Every row comes from one small tree of marks. The marks that hang from a mark follow it in brackets, in alphabetical order. Every link used is in the known rows. Which tree was each row made from?
Known rows
B(M(Y)): [-13  -4  43 -18 -24  -1  43 -13  30  13 -22  26  24  23  10   2   5 -20
 -17 -35  12  24 -24  47 -57  21   2  16 -36 -30 -19  -5  42 -34   5]
M(Y): [-19   8  37 -22  -8  -1  34 -11  29  16 -20  22  30  11   9  -4   6 -19
 -23 -27  13  20 -23  41 -29  14  -9  11 -20 -26 -18 -10  40 -16  13]
P(D F J K M(U)): [-36 -15  32  18  48 -27  24  15  33   1  29  75  17   8  30   2 -27 -19
 -11  12  51  69 -24  11 -40  34  23  36  26  15  19 -49  29 -14  29]
X(P(A D J)): [-28  -3  27  -3  -2 -11  24  -7  21  -2   2  22   7  22 -35  -4 -20  -4
 -19   4   6  39 -26  16 -32  17  -3  24  -2   6  -7 -38  31  -2  24]
R(M(Y)): [-14   0  41 -16  -5  -3  39 -10  33  14 -16  18  25   5   7  -4   8  -5
 -28 -32  14  26 -20  44 -26  28  -6  10 -25 -26 -31  10  37 -15   5]
F(P(D M X)): [-23   4  44   9  33 -19  17   7   7   1  26  47   9   8  -5  -8  -4 -19
 -24   2  17  38 -16  21 -37  29  13  32 -23 -14 -17 -22  29  -9  38]
L(P(D F M)): [-31   1  40   4  28   0  18   9  21  -6   7  52  -1  15  -6  -7   6 -33
 -27   2  32  42 -21  24 -26  34   4  20  15 -18  -6 -30  37 -10  35]
X(P(A D K M(S))): [-22   5  31  13  12 -27  20  12  18  -4  14  39  12   5 -13  -1 -13  -7
 -14  13  21  53 -21  17 -19  20  20  28  15  19 -12 -55  28 -20  32]
F(P(X)): [-18   3  46  -9  15 -10  22 -11   5  10   2  19  20  12  -1  -8   1 -15
 -28 -17   7  22 -18  36 -40  27  16  24 -51 -25 -30  -2  30  -5  31]
Q(P(A F J)): [-28 -15  32   0  -4 -18  31 -10  23  15  18  29  22  25   4  -8 -29  -8
 -26 -11  18  30 -24  30 -63  27  13  35 -30  -1 -25 -26  16   4  29]
M(S Y): [-16  12  37  -7  -4 -12  38   5  28  14 -14  20  46   4  28   0  12 -12
 -22 -25  16  18 -23  38 -12  22  -8   3  -5 -18 -29 -10  30 -18  13]
X(P(F K)): [-25  -2  34 -12   6  -2  29  -8  18   0  -3  36   2  11 -18  -6 -14 -10
 -22  -3  17  39 -19  36 -47  20  17  28 -15   0 -10 -49  41 -17  14]
F(P(D K M X)): [-23  -1  44  12  48 -22  15   9  10   1  30  57  10  11  -3  -8  -7 -20
 -20   5  32  52 -16  22 -37  30  27  40 -12  -4 -21 -35  30  -7  36]
H(M(S Y)): [ -8  18  46  -3 -22 -10  34   0  33  13 -26  25  38  -1  21   0  20  -1
 -22 -27  14  27 -22  43   0  29  -2  -2  -5 -23 -53  -5  26 -23  13]
M(U Y): [-15   6  37 -21  -6 -12  37 -10  29  25 -32  28  45   6  50   2  10 -13
 -20 -29  20  20 -26  32 -18  13  -1   3 -24 -24 -17  -7  34 -18  14]
P(D F J K X): [-33 -13  30   8  65  -5  32   8  23  -6  35  54  10  25   9  -4 -32 -25
 -11  -1  36  64 -25  18 -65  43  26  49  21  19  -2 -56  35   8  25]
Q(P(D F M(S) X)): [-21   7  35  20  29 -26  33  20  13   2  41  58  13   6  23  -8 -25 -12
 -22   3  22  39 -19  20 -56  32  16  32  -7   7 -30 -52  15  -4  34]
V(M(Y)): [-25   3  35 -23 -25   9  35  -9  24  17  -1  28  28  15   6  -5  11 -27
 -21 -30   3  26 -21  36 -43  21 -18  17 -46 -36 -35  -9  35 -21   3]
X(P(K)): [-20   4  37 -16  -9  -4  23 -15  17   2 -16  19   6  14 -29  -5  -9 -11
 -22  -9  12  35 -20  38 -33   9   9  19 -24  -8 -13 -31  41 -10  17]
V(M(S U Y)): [-20   6  35 -11 -21  -9  41   6  23  24  -3  33  52   2  58   3  20 -17
 -17 -30  13  26 -23  27 -16  29 -11  -1 -35 -28 -45  -5  23 -26   4]
Q(P): [-15   4  41 -15 -26  -9  27 -20  13  17 -13  15  17  20  -6 -11  -8  -8
 -33 -21  10  20 -20  42 -47  10   1  14 -50 -26 -41  -9  26   0  26]
Q(P(K M)): [-21   0  41   1 -10 -25  17  -7  17  12   8  35  14  15  -4  -8 -20 -13
 -27  -8  30  38 -17  37 -47  11  14  27 -35 -13 -24 -24  24  -7  31]
L(P): [-22   5  45 -16  -6   6  16 -15  18   4 -28   7  14  21 -11  -5  15 -29
 -31 -22  17  23 -22  39 -16  25  -2   4 -18 -34 -28  10  38  -2  32]
S(M(Y)): [-17   2  40 -26  -6   7  26 -18  38  22 -29  33  23  16  -8  -7   5 -18
 -25 -24   8  23 -19  42 -24  -2 -14  15 -18 -32 -27   0  41 -20  18]
P(A F J K M X): [-36 -23  31  18  50 -28  24  10  25   0  49  44  16   8  12   1 -46 -31
  -5   3  31  57 -23  16 -69  42  45  64   2  29  22 -44  26  -5  38]
F(P): [-20   0  47 -12  -4 -12  20 -17  11  14  -9  22  19  12 -10 -10  11  -9
 -33 -13  10  21 -18  41 -30  22   5  14 -46 -35 -33   4  34 -10  27]
P(D F J M X): [-37  -9  31  17  52 -16  27  18  22  -9  49  58   3  10   0  -2 -38 -28
 -11   9  24  53 -22  11 -62  38  13  46  12  12  19 -46  29  -1  34]
L(P(A J K X)): [-27 -12  37   1  32  -7  12  -2  23   1   7  11  23  28   2   1 -15 -34
 -13 -16  32  45 -26  25 -30  44  27  36   2   5 -18 -13  29  15  40]

Which tree is each row?
[-31 -14  27   5  49  -6  36   3  21   1  33  38  12  22  11  -4 -30 -23
 -11  -3  14  51 -28  12 -68  45  25  49   9  18  -1 -46  28   7  32] | P(A D F J X)
[-29   5  33   1  11 -11  26   6  18  -7  14  56 -11   6 -28  -7 -17 -12
 -23  13  11  40 -19  21 -44  17   1  27  -2   0   6 -56  37 -21  23] | X(P(D F M))
[ -6   0  43  -5 -21 -21  48   0  31  20 -24  32  50  11  64  10  13 -11
 -13 -35  21  25 -26  39 -27  26   9   1 -25 -19 -28  -1  27 -41   6] | B(M(S U Y))
[-22  -3  38  -1  11 -19  23  -6  12  10  13  12  16   3   6  -2 -22 -30
 -15 -11   1  33 -22  26 -53  24  27  39 -35  -1   3 -11  29 -10  44] | P(A M X)
[-29 -11  40  14  23 -36  14   3  14   5  36  28  22   8  -6  -2 -25 -18
 -18   1  15  33 -18  19 -41  33  23  43 -33  -2  -4  -6  18  -5  43] | F(P(A J M X))
[-23  -8  38  -7  41  -1  33  -7  15   5  12  35  12  14  20  -7 -17 -28
 -16 -16  22  46 -22  35 -68  36  39  42 -16   2  -8 -37  39  -4  27] | P(F K X)
[-12  13  37  -8  -3 -23  40   5  32  23 -25  28  59  -4  68   5  15  -7
 -17 -27  23  20 -26  31   2  20  -3  -6  -7 -17 -28  -8  25 -21  15] | M(S U Y)
[-26  -5  42  -1  19 -18  19  -4  12   6  19  22  24  16  -6  -4 -14 -14
 -24 -11  15  26 -18  28 -39  31   8  29 -36 -16 -21  -1  26   4  30] | F(P(J X))
[-19  -6  41  -8  27   0  15 -10  16   4 -11   8  19  22   9  -3   1 -36
 -18 -21  25  41 -24  31 -30  38  35  32 -11  -4 -27 -14  35   7  40] | L(P(A K X))
[-13   4  40 -25  -4  -3  26 -17  38  31 -39  39  37   8  28  -2   8 -14
 -23 -25  15  25 -21  36 -10  -1  -8   6 -19 -29 -27   4  36 -22  20] | S(M(U Y))
[-28  -3  33  -7  -4 -11  19  -8  22  -4  -1  21  10  19 -36  -1 -25  -6
 -19  -3  20  40 -21  30 -33  13   4  23 -11   1  -2 -31  36  -4  17] | X(P(J K))
[-20   7  34   5 -18 -29  22   3  16   2   4  15  18  -3 -15   0 -12  -8
 -19   3   0  26 -20  25 -19  14   9  18 -18   4  -6 -25  25 -24  33] | X(P(A M(S)))
[ -8   0  45  -1  -6 -22  39  -5  19  20 -19  10  39  -6  43   1  11   4
 -28 -27  16  32 -21  38  -6  37  12  -7 -27 -19 -37  27  25 -16  20] | R(M(S U))
[-17  -9  42  -6  29 -17  21 -13   6  14   9  22  26  15   9  -9  -3 -17
 -20 -14  18  38 -19  32 -44  34  40  40 -38  -5 -35 -18  29  -2  36] | F(P(A K X))
[-32 -10  39   2  24 -15  25  -1  23   5  17  50   7   4   4  -5 -16 -27
 -19  -2  30  50 -19  34 -55  25  27  38  -8  -4  10 -34  39 -21  30] | P(F K M)
[-21   4  43  22  50 -31  17  22  10  -1  36  56  21   5  13  -5  -3 -13
 -18   6  34  51 -16  20 -23  37  28  33   0   2 -31 -35  23 -12  37] | F(P(D K M(S) X))
[-22  -8  32  -5  43   1  39  -7  13   7  14  35   9  16  17  -9 -13 -26
 -16 -10   8  46 -27  21 -68  40  33  43  -3   9 -13 -47  36  -1  34] | P(A D F X)
[-31  -1  43   0  12  -3  16   2  23  -1   1  37   3   8  -3  -3   3 -35
 -27  -6  26  31 -19  33 -29  31   8  19  -7 -22   0 -13  35 -12  36] | L(P(F M))
[-27  -6  33   4  47  -5  24   2  21  -3  21  35  15  27  -1  -3 -27 -22
 -11  -8  32  61 -25  19 -49  35  21  39  12  12  -9 -38  35  13  28] | P(D J K X)
[ -4  12  50  -1 -26 -17  32  -9  23  20 -36  17  37  -6  41   2  18   4
 -23 -25  14  34 -23  39   3  30  16 -10 -23 -24 -48  13  21 -21  28] | H(M(S U))
[-27   1  39  10   9 -22  32   9  20   5  18  38  19  -6  18  -2  -9 -19
 -22  -2  17  33 -19  33 -38  30  13  19  -9  -8  -2 -21  29 -23  32] | P(F M(S))
[-30 -10  33  10  17 -29  20   1  20   4  28  13  21   8  -3   2 -38 -27
 -10  -4   7  38 -23  17 -53  30  21  44 -21   8  15  -9  21  -4  43] | P(A J M X)
[-24   1  29  -5   0 -27  32   7  28   9   1  52  23  -5  25   1 -13 -11
 -14   0  15  26 -22  17 -32  15  13  27 -12   8  13 -48  26 -33  19] | X(P(A F M(U Y)))
[-26  -1  37  11   0 -28  19   3  17   6  30  27  17  13  -6  -3 -42 -15
 -20  -7  17  29 -19  24 -56  20   7  35 -38  -4 -12 -16  14   6  35] | Q(P(J M X))
[-24  -1  28 -10   9  -2  33  -8  17   0  -1  37   0  15 -20  -9 -10  -7
 -22   3   4  37 -24  23 -47  23  13  28  -6   4 -10 -57  38 -13  23] | X(P(A D F))
[-29 -12  36   0   8 -17  29  -8  23  12  13  33   9   1   4  -5 -14 -26
 -21  -2   9  35 -22  30 -58  26  24  37 -21  -5  11 -23  33 -22  37] | P(A F M)
[-31 -14  25   4  29 -11  27   1  25  -7  18  49   3  22 -24  -5 -27  -9
 -14  11  24  56 -25  16 -46  29  20  42  19  24  -2 -68  34  -5  20] | X(P(A D F J K))
[-22 -10  42   8  32 -30  14  -1  10  10  23  34  20   7   4  -6 -12 -22
 -17  -3  23  43 -17  26 -42  33  42  47 -32   0 -17 -21  25 -11  43] | F(P(A K M X))
[-31  -1  36   3  26  -8  30   3  23   1  16  59  -1   7  -2  -8 -11 -23
 -22   6  21  47 -21  25 -51  27   8  29   3  -8   6 -40  38 -19  30] | P(D F M)
[-24  -6  33  11   0 -33  20   0  17   9  34  21  21  15  -1  -3 -43 -15
 -17  -6  14  31 -21  20 -59  22  18  44 -37   6 -11 -19  11   4  42] | Q(P(A J M X))
[-16  -6  38   3  -8 -38  20 -10  18  24   1  36  30  10  35  -4 -19 -10
 -20  -9  32  42 -22  28 -39  14  33  29 -37   0 -24 -24  15 -10  38] | Q(P(A K M(U)))
[-27  -6  34  21  18 -36  24  13  20   3  35  15  34   3  14   6 -33 -21
  -8  -4  11  38 -24  16 -35  37  23  37  -6  15   6 -10  15  -5  45] | P(A J M(S) X)
[-33  -8  28   3  28  -6  28   5  26 -10  16  54   0  22 -25  -6 -24  -7
 -18  10  29  55 -22  20 -45  25   7  33  18  14  -1 -64  37  -4  14] | X(P(D F J K))
[-32 -11  37  16  22 -30  14   5  21   4  30  46  16  14 -17  -6 -12 -11
 -23  12  24  43 -20  14 -28  30   7  34  -8  -7 -10 -20  23  -9  38] | F(P(A D J M))
[-37 -14  28   7  20 -27  32  11  41   8  30  49  27   8  14   2 -28 -24
 -11  -2  25  35 -24  19 -46  29   6  42   7   7  21 -34  24 -21  24] | P(A F J M(Y))
